Each row was made from one path, in order. Every step used is in the known rows, and no mark comes twice. Write each row's path.
In the rows, 128 means zero.
Known rows:
gozemu, bisevek: [131  91 165 126  57 141 171 171 168 121  77 129 108 125 134 122 111 155
 136 184 155 119 173]
pafa, desube, tabo: [126  80 132  91 129 101 189 119 150 139  58 107 112 112  91 126 103 117
 157 160 121 113 109]
botir, bisevek: [112 101 165 110  69  93 168 151 155 137  89 163 110 145 122  96 126 110
 105 188 121 127 150]
bizul, gozemu: [114 130 158 113  33 101 180 107 164 140  89 122 104 114 135 158 107 117
 120 126 156 132 120]
tabo, desube, pafa, gozemu, bisevek, botir: [118  94 145 121  60 140 130 199 141 156  90 142 113 107 174 136 103 139
 110 138 131  94 148]
bisevek, desube, pafa, gozemu: [120  97 147 117  80 155 165 146 123 163  44 140 108 110 136 126 104 168
  70 120 151 124  80]
tabo, desube, pafa, gozemu, bizul, botir, bisevek: [104 123 135 150  44 109 142 157 154 157 122 159 139 159 167 110 129 116
  95 189 135 147 141]
vuto, tabo, desube, pafa, gozemu: [117 100 136 120  93 125 163 149 128 147  45 130 100 115 146 132  93 144
  91 129 171 128  86]
vuto, tabo, desube, pafa, gozemu, bizul, botir: [111 136 120 165  31 117 136 139 165 145 114 144 137 123 159 136 116 126
 123 147 162 141 131]
desube, tabo, vuto: [120  95 157  82 131  53 184  78 185 131  98 115  95 139  66 121 104  99
 146 168 134 123 143]
botir, bisevek, desube: [102  85 167 107  68 116 173 135 150 143  83 123 122 158 106 101 144 134
  97 177 118  85 101]
bisevek, botir, bizul, gozemu, pafa: [ 74 141 107 116  44 115 156 136 142 126 124 107  87 123 156 196 102 135
 116 100 147 102 130]
botir, bisevek, desube, tabo: [110  76 154  92 117 100 191  99 158 154 101 114 120 153  89 103 128 126
 129 181 116  91 117]
pafa, gozemu, bizul, botir, bisevek, desube, tabo, vuto: [108  98 150 106 118  77 172  78 179 150 126 112 138 158  87 112 122 115
 126 183 133 126 123]
bisevek, desube, tabo: [116  77 150  91 113 104 194  94 160 148  86 106 110 138  80 114 123 132
 139 157 124  85 111]
botir, bizul, gozemu, pafa, desube, tabo: [101 101 105  95 122 107 188 114 144 137  89  85 112 124 110 165 101 128
 154 145 128 113 106]
vuto, tabo, desube, pafa: [109 106 125  94  95  84 159 133 154 130  60 102  66 144 129 148  79 104
 119 144 162 106 100]
desube, pafa, gozemu, bizul: [126 126 118 128  56 150 180 137 145 144  72 151 116 109 134 104  84 149
 119 126 170 164 127]
bisevek, botir, bizul, gozemu, pafa, desube, tabo, vuto: [ 98 111 122  80 132  62 169  94 171 138 116  89 111 138  92 165 100 101
 151 150 122 119 122]
bisevek, botir, bizul: [104 149 120  99  49  82 157 179 166 148 121 167 100 123 113 138 141 131
 150 121 101 121 185]
vuto, tabo, desube, pafa, gozemu, bisevek, botir: [113  94 144 119  71 130 127 189 146 148  95 137 116 104 169 140  97 132
 117 143 139  90 146]

Write each row's path:
[123  99 137 122  82 136 165 159 123 155  40 136  96 118 152 129  99 152
  84 124 162 132  87] => tabo, desube, pafa, gozemu
[107  86 117  96 124 112 185 107 140 134  75  83 109 115 113 160  91 121
 146 145 133 104  93] => bizul, gozemu, pafa, desube, tabo
[120 119 120 128  57 157 181 133 143 148  73 138 121 117 130 104  91 155
 114 127 167 150 111] => bisevek, desube, pafa, gozemu, bizul
[113 100 141  88  76 127 164 127 147 154  60 116  77 138 114 140  95 141
  90 133 134 100  91] => bisevek, desube, pafa
[115 131 147 125  35 132 179 156 177 136 116 115 124 140 150 157 121 160
 144 172 161 141 177] => botir, bizul, gozemu, bisevek
[106 106 149  85 119  70 188  78 190 142 127  86 120 165  78 141 121 125
 149 178 137 119 136] => botir, bizul, gozemu, bisevek, desube, tabo, vuto
[ 98 140 111 110  69 100 148 192 161 149 126 140 113 136 143 151 127 146
 146 142 129 121 175] => vuto, tabo, desube, pafa, gozemu, bisevek, botir, bizul
[106 142 124 107  47 102 155 194 170 145 128 158 110 129 127 141 140 147
 155 141 110 122 202] => gozemu, bisevek, botir, bizul
[122  88 147  80 144  61 182  89 176 129  78 100 107 133  68 130 100  99
 152 172 126 124 117] => pafa, desube, tabo, vuto
[116 118 122 127  60 154 178 137 142 152  83 145 129 128 136  97  94 152
 107 144 160 154 115] => botir, bisevek, desube, pafa, gozemu, bizul
[107 140 124 115  50 114 155 199 162 152 123 163 119 123 136 137 141 158
 144 136 115 128 192] => pafa, gozemu, bisevek, botir, bizul
[100 102 155 131  43 122 157 133 160 150 111 128 142 162 122 106 150 133
 102 182 120  97 112] => gozemu, bizul, botir, bisevek, desube
[108  96 140 117  90  61 171 136 163 102  64  93  90 146 115 129 113  92
 155 161 168  86 106] => vuto, tabo, desube
[103 113 132 107  60 128 151 130 152 163  96 127 105 156 135 130 103 134
  84 158 130 117 106] => gozemu, bizul, botir, bisevek, desube, pafa
[106 144 117 108  55 116 150 197 158 159 123 161 111 126 142 146 130 159
 135 133 116 132 187] => desube, pafa, gozemu, bisevek, botir, bizul
[110  87 135  83 147  69 178  90 167 123  84  88 101 135  76 144  94 103
 145 165 131 114 112] => gozemu, pafa, desube, tabo, vuto
[104  89 114 113  91 136 162 164 122 108  31  92  98 103 125 163  94 131
 126 134 133  99  78] => gozemu, pafa, desube
[ 99 161 131 106  25  87 167 134 169 156 131 136 112 121 142 172 127 123
 136 111 131 135 152] => bisevek, botir, bizul, gozemu
[119 140 126 164  18 134 139 144 162 154 111 163 135 113 156 131 118 139
 111 139 149 153 143] => desube, pafa, gozemu, bizul, botir
[ 98 123 134 149  54 100 139 147 159 149 127 154 143 156 161 113 122 108
 102 193 143 143 140] => vuto, tabo, desube, pafa, gozemu, bizul, botir, bisevek
[120 137 133 170  13 131 143 145 164 147 112 165 144 110 150 123 130 138
 120 143 149 149 148] => pafa, gozemu, bizul, botir
[114 133 127 162  19 141 139 139 159 158 111 151 142 121 153 130 125 145
 106 139 146 140 126] => bisevek, desube, pafa, gozemu, bizul, botir
[ 85 119 126 121  49 125 165 117 138 115  95  98  82 117 152 185  90 131
 104 111 164 100 108] => bizul, gozemu, pafa
[120  69 154 106 113 136 191 114 154 152  89 101 129 137 102 113 123 158
 133 173 138  92 119] => pafa, gozemu, bisevek, desube, tabo
[108  87 143 117 100 118 181 102 156 164 118 122 146 150 110 102 132 137
 124 179 125 108 117] => pafa, gozemu, bizul, botir, bisevek, desube, tabo
